Each row comes from the steps of one walk. Every step used is in the known rows, and no mark comes twice. Write the walk behind each row, first mark first.
(in the rows, 128 means zero)
Known rows
R -> F -> U -> B: [ 91 156 136 133 144 147 154 111 116 118 157 130 128 126 124 148 144 120
 110 185  31  95  99 126 132  69 141 129  87 151 124 112 139 151 129  86
 155 158  52 117 159]
Y -> K -> E -> R -> F -> U -> B: [ 67  90 154 158 123  89 141 137 118 113 143 175 109 103 185 151 154  95
 156 123  98 107  57  98 129  79  96 119  75 142 171  87 163 150 129  79
 200 132  50 156 167]
E -> K -> Y -> C -> N: [101 160 151  88 155  92 127 123 153 114 140  87 131 155 129 111 102 190
  95 119 154 146 164  97 136 118 113 185  99 152 128 133 107 126 131 174
 122  86 104 179 150]
C -> Y: [120 121 131 131 135 109 155 104 128 119 143 120 125 124 132 143 175 136
 114 149 100 130 149  84 150 151 156 121 128 142 137 105 128  98 156 133
 137 122 147 155 140]
E -> K -> Y: [116 156 148 137 126 100 116 123 160 121 143 100 144 172 108  98 142 158
 115 120 146 142 116 132 106 110 162 124 121 156  93 142 120 106  97 138
 113 127 134 149 124]
K -> E: [112 115 119 134 121 125 110 156 114 124 138 127 119 101 136 143 127 142
 140  83 133 154  93 122 140 140 121 144  91 135 159 118 131 115 116 135
 152 117 117 145 109]
E -> K: [114 147 146 133 126 132  99 122 126 144 119 109 145 147 129 100 143 135
 116 123 152 131  72 135 118 120 149 123 122 127 105 128  98 121 115 139
  98 128 129 146 115]
K -> E -> R: [103  72 128 152 106  69  94 131 125 119 125 137 128  99 141 134 137 115
 143  75 163 147  99 120 123 137 108 122  91 120 167 107 152 105 113 118
 180 107 115 143 126]
N -> C: [135 112 128 106 122 136 119 121 123 121 113 125 124 143 130 127  88 143
 128 125 186 105 139 114 115 129 114 155 144 118 122 144 130 124 129 123
 104 126 129 143 131]
Y -> K -> E: [126 101 139 142 124 119 130 172 113 128 128 168 104 121 174 146 126 132
 172  63 153 152  83 108 146 147  95 143 109 136 171 123 147 143 135 124
 148 103 126 163 124]
N -> C -> Y -> R -> F -> U: [132 116 170  94 146 124 150  82 118 109 159 169 104 146 120 166 129 168
  74 179  92 108 169  45 125 134 115 132  88 151 117 111 124 110 178  99
  92 169 130 177 217]
B -> U -> F: [112 144 141 172 124 124 115 135 131 125 101 160 111 134 167 130 154 114
  85 151  81 135  83 143 100 103 144 140 107 150 112 132 117 110 135 122
 121 127  88 128 137]
F -> R -> Y -> C: [128 111 133 109 146 104 148 141 119 165 183 109 132 129 126 102  93 166
 109 146 126 129 186  71 156 148 127 194  98 121 155  94  99 122 161 124
  79  88 148 153 169]
K -> Y -> C -> N -> R -> F -> U: [128 157 169 113 184 116 216  99 118  50 162 140 108 122 147 139  95 191
  97 160  91  95 193 108 153  64  86 192  63 167 122 101 117 135 145 151
 136  91  99 197 229]
Y -> K -> E -> R -> F -> U: [ 93  77 162 172 120  87 163 131  95 109 131 199  99 101 207 144 146  96
 150 101 134 108  76 100 127  92  91 110  71 132 153 106 159 137 144  84
 195 128  99 162 197]
N -> C -> Y -> R -> F -> U -> B: [102 133 149  89 149 119 131  85 134 118 170 135 115 147 106 168 148 171
  82 200  46 114 156  48 121 117 138 148  61 152 129  98 137 128 166  85
  97 177  91 177 194]
E -> K -> Y -> C: [131 158 151 118 138  97 121 128 135 125 146 106 157 179 116  88 102 177
 117 125 134 137 174 102 120 127 110 156 105 163  98 132 112 114 115 154
 108 118 143 149 134]
C -> Y -> K -> E: [112  91 136 147 131  83 149 159 116 130 145 165  99 115 173 164 178 132
 161  88 120 153 115  64 169 174 112 133 108 139 189 101 149 110 163 130
 164  97 136 177 134]
R -> F -> U: [113 146 151 136 139 146 177 106  98 108 146 156 118 126 140 147 123 129
 117 162  59  98 106 127 134  84 135 120  95 137 115 122 130 136 146 108
 151 149  99 129 191]
N -> C -> Y -> K -> E -> R -> F: [146  44 157 157 124  82 141  98 110 109 123 153  96 118 187 156 160 131
 155 100 195  98 118  56 133 147 109 134  97 118 149  91 166  91 155  89
 194 115 137 182 197]
Y -> C -> N -> R -> F -> U: [114 146 167 107 177 146 199  98  94  77 121 145 114  92 165 141  89 158
 107 157 102  81 158 106 167  74  88 191  68 135 143  89 100 147 160 144
 121  92  90 182 215]
E -> R -> F -> U: [104 104 155 156 127  99 164  84 109  96 136 161 128 116 156 129 134  88
 116 148 100  89 119 123 111  68 130  92  96 126 117 110 148 113 137  93
 172 149 102 122 204]
R -> Y: [146 105 138 128 136  77 121 129 131 146 188 104 130 130 150 127 164 157
 111 142 150 145 118  97 122 128 158 137 124 113 129 134 134 132 137 118
 121 133 138 129 153]
E -> R -> Y -> C -> N: [100  74 148  95 150  35  88  98 141 124 162 100 120 107 193 126 122 155
  90 131 205 128 164  67 132 119 104 181 105  99 164  93 140 137 170 153
 157  86 118 141 176]
Y -> R -> F: [181 142 140 108 131 162 107 101 132 134 148 136 120 134 107 153 142 149
 101 141 101 139 138 120  86 148 147 116  70 135 117 113 125 127 134 105
 108 166 126 130 202]
N -> R -> Y -> C: [182 107 148 130 147  88 131 118 118 118 176 114 140 112 143 108 110 173
 122 138 175 112 177  98 130 127 108 181  96 116 145 103  94 129 142 150
  81 106 167 154 157]
B -> U: [109 136 117 146 124 117 117 143  96 126 108 168 118 125 142 117 130 127
 104 123 106 124  94 151 130  90 117 140 102 137 121 132 147 136 142 125
 114 129 118 155 138]
C -> Y -> K -> E -> R -> F: [143  64 158 179 123  83 155 103 105 106 141 152 101 108 184 159 200 107
 165  98 150 123 105  69 134 144 139 104  84 124 163  65 165  84 154  98
 202 114 131 168 197]
N -> R -> F -> U -> B: [112 155 149 157 150 147 180 109 115  83 145 126 132 108 113 132 143 141
 130 193  53  86  97 155 134  58 145 149  76 150 129  97 118 144 110  97
 125 143  63 152 156]

Which walk is each row?
[111  59 144 167 109  61 115 148 122 128 112 180 110 105 183 132 142 100
 177  58 198 141  87 103 137 145  81 122 112 118 174 109 154 122 132 114
 181 107 123 163 133] : Y -> K -> E -> R
[120 171 173 129 142 123 139  99 147 113 184 160 133 174 113 121 145 170
  85 158  82 155 119 116  92  92 153 119  57 174  77 128 110 126 117 112
  94 180 109 162 201] : E -> K -> Y -> R -> F -> U
[ 76 133 144 113 162  96 127 144 137 155 137 129  97 114 198 125 113 163
  57 159 104 139 119  82 153 116 153 228  80 133 148  81  97 118 176 142
  82  59  64 182 187] : B -> U -> F -> R -> Y -> C -> N
[ 52 142 126 123 134 112 132 134 129 129 136 142 135 126 130 137 129 125
 108 185  57 120 110 112 143  85 116 141 109 153 153 126 139 159 131 109
 123 143  65 145 105] : F -> U -> B
[128  99 144 139 143  96 161 148 139 162 167 152 111 133 183 111 142 133
 143 127 170 139 102  94 156 146 162 160 134 116 147 100 109 142 152 103
  88  98 141 170 171] : F -> R -> Y -> K
[ 96 184 157 118 137 110 117 105 161 130 188 122 145 180  87 130 151 168
  73 187  48 154 109 112  89  77 161 124  42 184  89 127 126 140 105 103
  95 183  62 159 184] : E -> K -> Y -> R -> F -> U -> B
[131 144 161 159 149 149 198 106 100  77 128 162 131 103 133 126 132 134
 130 165  89  85 121 149 133  74 141 125  90 140 115 102  98 125 128 110
 114 139 116 154 185] : N -> R -> F -> U
[157  91 146 140 136  84 139 139 131 154 186 151 111 140 195 132 160 140
 133 124 187 133  99  98 131 132 147 138 147 112 136 137 141 150 156 115
 123 135 147 136 157] : R -> Y -> K
[124  70 143 125 127  99 136 145 109 116 127 162  91 130 168 168 134 153
 162  93 180 121 125  47 165 173 106 165 125 132 165 114 151 109 167 121
 137  95 145 208 138] : N -> C -> Y -> K -> E
[110  33 155 142 120  37 116 122 125 111 105 164 101 121 178 147 151 124
 161  84 220 118 136  49 142 154  86 140 129 122 173 105 155  90 159 114
 165  92 148 199 146] : N -> C -> Y -> K -> E -> R
[101 147 163 134 170 146 206 101 107  69 118 148 112  90 156 142 131 147
 112 165  97  91 102 135 155  61 137 152  91 129 133  98 107 145 140 138
 129 108  91 182 204] : C -> N -> R -> F -> U
[110 139 147 136 140  91 127 139 127 162 144 142 116 136 168 111 110 152
  74 162  92 137 137  96 134 118 152 199  83 148 135  91  94 109 164 121
  62  96  95 153 175] : B -> U -> F -> R -> Y -> C
[129 117 135 104 129 100 115  99 153 132 154 145 118 136 103 151 168 148
  98 146  99 164 168  58 119 184 145 120  95 153 142  99 115 114 160 135
 101 138 155 157 163] : C -> Y -> R
[124 111 135  68 164  83 120 120 126 136 184  92 103 121 180 142 106 178
  88 136 161 135 162  67 160 131 107 198 113 110 153 117 125 155 172 156
 131  92 120 144 168] : R -> Y -> C -> N
[ 79 155 132 176 124 151 132 144 136 140  84 160 119 129 142 113 125 119
  96 154  65 137  88 145 123 107 171 157  94 150 131  92  94  93 136 115
  81 105  77 161 149] : B -> U -> F -> R
[105  77 138 148 137  89 150 180 124 161 178 154 107 106 180 119 144 151
 163  88 164 164  78  88 175 157 160 167 104 122 190  90 125 130 143 101
 107  86 125 185 145] : F -> R -> Y -> K -> E
[178 115 152  98 137 132 115  70 124 121 143 124 113 149 107 167 144 175
  89 161 126 125 181  54 112 163 151 130  79 136 112  98 128 102 163 105
  97 163 148 164 214] : N -> C -> Y -> R -> F
[132 152 146 114 124 102  81 118 167 135 165 132 150 183  93 105 145 191
  93 122 150 182 130 122  89 135 145 122  90 164  96 139 100 114 101 143
  73 154 144 161 139] : E -> K -> Y -> R
[143  75 155 171 107 108 120 127 106 120 127 162 109 104 186 143 156  98
 170  73 166 117  85 116 117 130 119 110  84 121 152  93 155 115 123  90
 198 119 115 146 195] : Y -> K -> E -> R -> F
[137  80 155 116 132 111 163 116 124 119 117 156 105 156 173 141 150 141
 148 126 189  99 146  52 155 154 109 143 157 125 135 121 132 113 170 122
 104 114 164 181 150] : N -> C -> Y -> K
[145 132 135 103 135  96 105 115 174 119 179 152 129 162  92 137 131 166
  97 123 118 180 186 109  94 146 129 114  87 166 113 134 130 119 112 132
 100 149 151 152 161] : K -> Y -> R
[ 98 147 139 152 135 149 139 124 160 148 103 134 128 132 121 115 121 115
 114 149  75 132 115 131 127 140 174 136 121 138 124  95  83  90 122 115
  94 107  99 137 144] : U -> F -> R
[ 91 133 147  93 162 101 137 121 164 157 148 103 112 116 174 130 114 166
  83 162 116 143 159  69 157 147 151 209 105 122 154  73  75 120 167 144
  99  55  87 155 189] : U -> F -> R -> Y -> C -> N
[105 120 158 179 132  98 152 166 149 169 138 190 105 131 206 119 160 129
 103 142 124 147  60 103 126 116 177 167 116 132 133 102 111 125 163 103
  72 103 102 174 175] : B -> U -> F -> R -> Y -> K
[101  49 149 167 119  49 139 126 126 117 132 170 104 106 183 149 193 108
 165  82 167 142 108  61 153 168 113 118 110 122 183  78 153  95 158 114
 189  94 151 181 143] : C -> Y -> K -> E -> R
[ 96 137 141 171 137 100 132 132 142 149 149 143 119 125 170 110 150 142
  77 165  88 152  73 127 120 109 201 166  95 135 131 104  98 113 145 106
  77 112  90 166 161] : B -> U -> F -> R -> Y
[152 172 171 123 177 147 164  93 135  77 141  81 133 142 121 112 121 194
 114 141 151 113 153 127 128  90 142 188  72 148 100  92  94 113 118 160
 114  85 110 190 198] : E -> K -> Y -> C -> N -> R -> F
[118 134 161 116 147 125 169  84 118 115 177 179 110 136 123 165 172 140
  80 181  30 137 158  51 128 128 146 105  64 161 123  88 127 119 168 109
 114 168 123 163 217] : C -> Y -> R -> F -> U
[182 134 147 166 145 164 156 105 114  89 126 113 127 106 117 125 143 140
 148 147 133  94 118 169 111 103 163 127  95 124 115  97 112 108 115 112
 118 129 121 148 183] : N -> R -> F
[111 108 154 159 141 105 157 140 173 164 155 150 109 135 195 118 164 131
 130 144 132 146  91 101 124 150 180 142 137 118 138  99 101 116 146 109
  84 100 118 153 169] : U -> F -> R -> Y -> K
[127 144 153 109 136 145 143  99 122 120 164 185 116 137 127 147 124 141
  87 150  63 135 129 107 110 107 117 115  68 156 113 113 121 143 150 105
 112 176 105 145 208] : Y -> R -> F -> U
[120 105 148 144 140  89 169 126 125 131 131 164 106 140 166 150 185 119
 149 126 130 132 136  67 152 152 131 128 147 136 150 104 145 122 165 127
 132 112 158 161 148] : C -> Y -> K
[ 89 168 152  96 183 140 181 108 104  83 135 120 114 100 138 148  97 160
 104 186  69  78 140 108 155  60  95 208  60 152 160  71 102 165 140 135
 128  93  45 184 185] : Y -> C -> N -> R -> F -> U -> B
[114 139 129  69 158 125 131 129 117 124 113 109 108 116 150 140  81 161
 110 128 137 119 170  86 159 130  82 191 114 128 153 110 121 143 157 166
 134  83 106 143 155] : Y -> C -> N
[134 155 152 120 143 119 155 100 145 107 185 177 124 155 107 146 130 169
  82 159  65 148 168 104  99 100 126 107  59 173  97 138 143 128 126 109
 121 171 123 156 218] : K -> Y -> R -> F -> U
[171 138 146 111 170 165 170 100 105  91 111  98 118  97 130 139  97 163
 117 137 136  87 166 125 145 109 117 189  68 128 139  84  88 130 146 152
 124  87 106 165 214] : Y -> C -> N -> R -> F
